What can hang from each mark
nubog: dafa ganinut nogit sazom
dafa: dilo nubog
vetev: padad
padad: nogit vetev
sazom: nubog
nogit: nubog
ganinut: padad

Every row comes from one small tree of marks. Brackets hold a mark, then the marks that hang from it, in alphabetical order. Every link used is in the known rows. Which tree was each row made from?
Known rows
[nubog dafa sazom]: [ 0.06 -0.02 -0.04  0.12  0.26  0.06  0.22 -0.05 -0.05  0.15  0.07  0.03
 -0.13 -0.07 -0.13 -0.03  0.09 -0.05  0.11  0.12  0.12]
[nubog dafa [ganinut padad] nogit sazom]: [ 0.02 -0.03 -0.04  0.16  0.39  0.17  0.06  0.30  0.15  0.08  0.03 -0.11
 -0.68 -0.18 -0.32  0.03  0.15 -0.06  0.07  0.07 -0.04]
[sazom nubog]: [-0.08  0.06  0.02 -0.12 -0.35 -0.09  0.02 -0.39 -0.25  0.06  0.04  0.13
  0.36  0.32  0.20 -0.02 -0.04 -0.04  0.06  0.13 -0.08]
[dafa dilo [nubog ganinut sazom]]: [ 0.12  0.18 -0.01  0.22  0.58  0.14 -0.14  0.14  0.22  0.09  0.01 -0.07
  0.47  0.15  0.24 -0.05 -0.20  0.05 -0.01 -0.14  0.02]
[sazom [nubog dafa ganinut nogit]]: [-0.15  0.02 -0.06 -0.09 -0.19  0.03  0.03  0.10 -0.02  0.02  0.06  0.06
 -0.32  0.16  0.17 -0.06  0.13 -0.03  0.08 -0.03 -0.02]
[dafa dilo nubog]: [ 0.09  0.08  0.03  0.06  0.08 -0.07  0.14 -0.18  0.13  0.08 -0.15  0.00
  0.74  0.19  0.48  0.01 -0.18  0.05 -0.06 -0.08  0.02]
[padad [nogit nubog] vetev]: [ 0.05 -0.12  0.02 -0.20 -0.57 -0.20  0.01 -0.17 -0.12 -0.32  0.11  0.16
  0.04 -0.22 -0.21 -0.07 -0.08  0.04 -0.03 -0.01  0.16]
[dafa dilo [nubog ganinut nogit]]: [ 0.06  0.12  0.00  0.06  0.16  0.04  0.04  0.14  0.36  0.06 -0.10 -0.08
  0.36  0.05  0.33 -0.04 -0.14  0.06 -0.04 -0.21  0.00]
[nubog [dafa dilo] ganinut nogit]: [-0.03 -0.04 -0.05 -0.04  0.22  0.09  0.08  0.13  0.27  0.10 -0.07 -0.09
 -0.14 -0.24  0.08 -0.03  0.11  0.04 -0.04 -0.16  0.10]
[padad [nogit [nubog ganinut sazom]] vetev]: [ 0.08 -0.02 -0.02 -0.06 -0.14 -0.02 -0.25  0.11 -0.04 -0.32  0.25  0.11
 -0.21 -0.26 -0.42 -0.14 -0.09  0.04  0.02 -0.06  0.17]
[sazom [nubog dafa nogit]]: [-0.10 -0.03 -0.06 -0.12 -0.29 -0.06  0.27 -0.05 -0.04  0.02  0.01  0.11
 -0.32  0.18  0.29 -0.11  0.14 -0.09  0.08  0.02  0.05]
[sazom [nubog [ganinut [padad vetev]] nogit]]: [-0.10 -0.01  0.04 -0.13 -0.20 -0.07 -0.21 -0.02 -0.12 -0.13  0.00  0.10
 -0.26  0.06 -0.03  0.02  0.01 -0.04  0.05  0.05 -0.19]
[ganinut padad]: [ 0.01 -0.04  0.10  0.00 -0.22 -0.10  0.09 -0.42 -0.19  0.10 -0.13 -0.02
  0.35  0.01 -0.17  0.22 -0.03 -0.01 -0.02  0.26 -0.21]
[ganinut [padad [nogit nubog] vetev]]: [ 0.05 -0.16  0.06 -0.13 -0.50 -0.21 -0.03 -0.19 -0.18 -0.32 -0.01  0.10
 -0.04 -0.17 -0.24  0.08 -0.05  0.01 -0.10  0.11 -0.03]
[ganinut [padad vetev]]: [ 0.03 -0.12  0.11 -0.07 -0.17 -0.18 -0.02 -0.37 -0.24 -0.05 -0.14  0.09
  0.19 -0.19 -0.22  0.20 -0.03  0.01  0.01  0.22 -0.15]
[nubog [dafa dilo] [ganinut padad]]: [-0.05 -0.07  0.02  0.05  0.27  0.06 -0.12 -0.06 -0.02  0.08 -0.17 -0.11
  0.17 -0.09  0.07  0.19  0.08  0.07 -0.13  0.01 -0.12]
[sazom [nubog ganinut nogit]]: [-0.10  0.10 -0.01 -0.12 -0.26  0.01 -0.08 -0.07 -0.01  0.04  0.09  0.06
 -0.03  0.18  0.05 -0.08 -0.01 -0.03  0.09  0.00 -0.10]
[vetev [padad nogit]]: [ 0.01 -0.03  0.16 -0.26 -0.25 -0.15 -0.10 -0.17 -0.24  0.13 -0.10 -0.09
  0.41 -0.06 -0.21 -0.03 -0.07 -0.05 -0.05  0.00  0.07]
[vetev [padad [nogit nubog]]]: [ 0.01 -0.02  0.07 -0.21 -0.53 -0.16  0.12 -0.10 -0.14  0.04 -0.03 -0.07
  0.29  0.05 -0.07 -0.09 -0.08 -0.04 -0.09 -0.05  0.15]
[nogit [nubog dafa [ganinut padad] sazom]]: [ 0.01  0.01 -0.10  0.24 -0.01  0.11  0.20  0.15  0.03 -0.01  0.11 -0.04
 -0.32  0.09 -0.10  0.06  0.07  0.00  0.00  0.09  0.00]
[dafa dilo [nubog ganinut nogit sazom]]: [ 0.14  0.17 -0.04  0.18  0.56  0.15  0.00  0.31  0.43  0.07  0.01 -0.09
  0.09  0.04  0.21 -0.15 -0.15  0.00  0.02 -0.21  0.07]
[padad vetev]: [ 0.03 -0.07  0.07 -0.13 -0.21 -0.17  0.02 -0.37 -0.18 -0.02 -0.04  0.16
  0.30 -0.24 -0.19  0.07 -0.05  0.04  0.09  0.12  0.02]

Which tree is each row?
[-0.02 -0.08  0.03 -0.18 -0.47 -0.15  0.21  0.04 -0.14  0.02 -0.05 -0.07
  0.06  0.04  0.02 -0.08  0.03 -0.04 -0.09 -0.08  0.21]
[vetev [padad [nogit [nubog dafa]]]]
[-0.06 -0.10 -0.05  0.06 -0.37 -0.07  0.13  0.03 -0.08 -0.14  0.00  0.06
 -0.19 -0.06 -0.04  0.16  0.08  0.08 -0.03  0.06 -0.02]
[nogit [nubog dafa [ganinut [padad vetev]]]]
[ 0.04 -0.02 -0.03  0.18  0.72  0.19 -0.16  0.13  0.06  0.09 -0.05 -0.12
 -0.11 -0.10 -0.04  0.07  0.07  0.00 -0.06  0.00 -0.05]
[nubog [dafa dilo] [ganinut padad] sazom]
[ 0.10  0.18 -0.01  0.20  0.21  0.11  0.07  0.30  0.26  0.09  0.09 -0.04
 -0.06  0.08 -0.05 -0.07 -0.12  0.00  0.14 -0.05  0.01]
[dafa [nubog ganinut nogit sazom]]
[-0.06 -0.03  0.03 -0.15 -0.39 -0.08  0.01  0.16 -0.12  0.02 -0.01 -0.11
  0.06  0.01 -0.08 -0.05  0.03  0.01 -0.09 -0.12  0.16]
[vetev [padad [nogit [nubog dafa ganinut]]]]
[ 0.03 -0.10 -0.06 -0.07  0.13  0.00  0.35 -0.04  0.26  0.10 -0.12 -0.04
 -0.13 -0.21  0.22 -0.08  0.12 -0.03 -0.04 -0.11  0.17]
[nubog [dafa dilo] nogit]
[ 0.07  0.05  0.02  0.12  0.31  0.15 -0.07  0.12  0.15  0.09  0.06 -0.10
 -0.34 -0.15 -0.45  0.02  0.00 -0.07  0.08  0.10 -0.13]
[nubog [ganinut padad] nogit sazom]
[ 0.05  0.05 -0.15  0.18  0.25  0.16  0.17  0.17  0.22  0.02  0.13 -0.04
 -0.09  0.03  0.15 -0.10  0.03  0.03 -0.04 -0.13  0.19]
[nogit [nubog [dafa dilo] ganinut sazom]]
[-0.06 -0.04 -0.09 -0.14  0.00 -0.03  0.22 -0.04  0.08  0.01 -0.05  0.07
 -0.19  0.15  0.51 -0.17  0.11 -0.08 -0.02 -0.11  0.10]
[sazom [nubog [dafa dilo] nogit]]
[-0.03  0.00 -0.11  0.06 -0.15  0.05  0.21  0.00  0.14  0.01  0.02 -0.02
  0.16  0.04  0.26  0.01  0.04  0.09 -0.10 -0.13  0.13]
[nogit [nubog [dafa dilo] ganinut]]
[-0.16 -0.06  0.01 -0.06 -0.12 -0.07 -0.24 -0.03 -0.33 -0.12 -0.03  0.13
 -0.18  0.14  0.12  0.12  0.10  0.02  0.03  0.09 -0.17]
[sazom [nubog dafa [ganinut [padad vetev]]]]
[ 0.01 -0.06  0.02  0.09  0.35  0.13 -0.29  0.20 -0.12 -0.06  0.08 -0.09
 -0.37 -0.15 -0.43  0.07  0.09 -0.01 -0.02  0.09 -0.06]
[nubog dafa [ganinut [padad nogit]] sazom]
[ 0.01  0.06 -0.13  0.19 -0.04  0.13  0.22  0.15  0.09  0.03  0.19  0.01
 -0.21  0.06 -0.08 -0.04  0.06  0.03  0.07  0.01  0.14]
[nogit [nubog dafa ganinut sazom]]
[ 0.15  0.12 -0.01  0.17  0.12  0.02  0.32  0.15  0.24  0.09  0.04  0.01
 -0.05  0.11  0.07 -0.11 -0.11 -0.07  0.14  0.01  0.07]
[dafa [nubog nogit sazom]]
[ 0.04  0.03 -0.06  0.14  0.69  0.20 -0.12  0.13  0.12  0.14  0.05 -0.08
  0.00 -0.13 -0.02 -0.05  0.05  0.03  0.00 -0.09  0.11]
[nubog [dafa dilo] ganinut sazom]
[ 0.17  0.13 -0.01  0.18  0.49  0.05  0.10 -0.01  0.20  0.10 -0.04 -0.02
  0.47  0.17  0.36 -0.10 -0.19 -0.01 -0.01 -0.09  0.08]
[dafa dilo [nubog sazom]]
[-0.11  0.06  0.03 -0.08 -0.24  0.00 -0.13 -0.07 -0.07  0.00  0.01  0.01
 -0.13  0.21  0.02  0.03  0.01 -0.05  0.02  0.08 -0.23]
[sazom [nubog [ganinut padad] nogit]]
[-0.13  0.04 -0.05 -0.07  0.10  0.04 -0.17 -0.06 -0.10  0.04  0.00  0.04
  0.18  0.24  0.41 -0.04  0.06  0.03 -0.04 -0.10 -0.02]
[sazom [nubog [dafa dilo] ganinut]]
[-0.02 -0.09  0.14 -0.14 -0.14 -0.09 -0.48 -0.12 -0.24 -0.19 -0.03  0.02
  0.10 -0.29 -0.50  0.17 -0.06  0.07 -0.05  0.10 -0.17]
[nubog [ganinut [padad nogit vetev]]]
[-0.17  0.00  0.00 -0.01 -0.16 -0.01 -0.15 -0.07 -0.29  0.01 -0.02  0.04
 -0.04  0.30  0.16  0.13  0.11  0.00  0.00  0.12 -0.21]
[sazom [nubog dafa [ganinut padad]]]
[ 0.05  0.05  0.08  0.04  0.16 -0.02 -0.32  0.05  0.05 -0.11 -0.14 -0.12
  0.52  0.11  0.19  0.10 -0.18  0.09 -0.18 -0.10 -0.15]
[dafa dilo [nubog [ganinut [padad nogit]]]]
[ 0.08 -0.05 -0.07  0.08  0.25  0.08  0.38  0.14  0.18  0.13  0.07  0.00
 -0.55 -0.18 -0.15 -0.14  0.14 -0.11  0.14  0.04  0.18]
[nubog dafa nogit sazom]
[ 0.00 -0.07  0.08 -0.07 -0.09 -0.05 -0.13 -0.01  0.02 -0.05 -0.07  0.01
 -0.21 -0.32 -0.38  0.13  0.01  0.02  0.04  0.08 -0.15]
[nubog [ganinut [padad vetev]] nogit]
[-0.10 -0.03  0.09 -0.19 -0.24 -0.10 -0.53 -0.12 -0.36 -0.25  0.04  0.11
  0.00  0.07 -0.12  0.05 -0.04  0.01 -0.03  0.07 -0.21]
[sazom [nubog [ganinut [padad nogit vetev]]]]
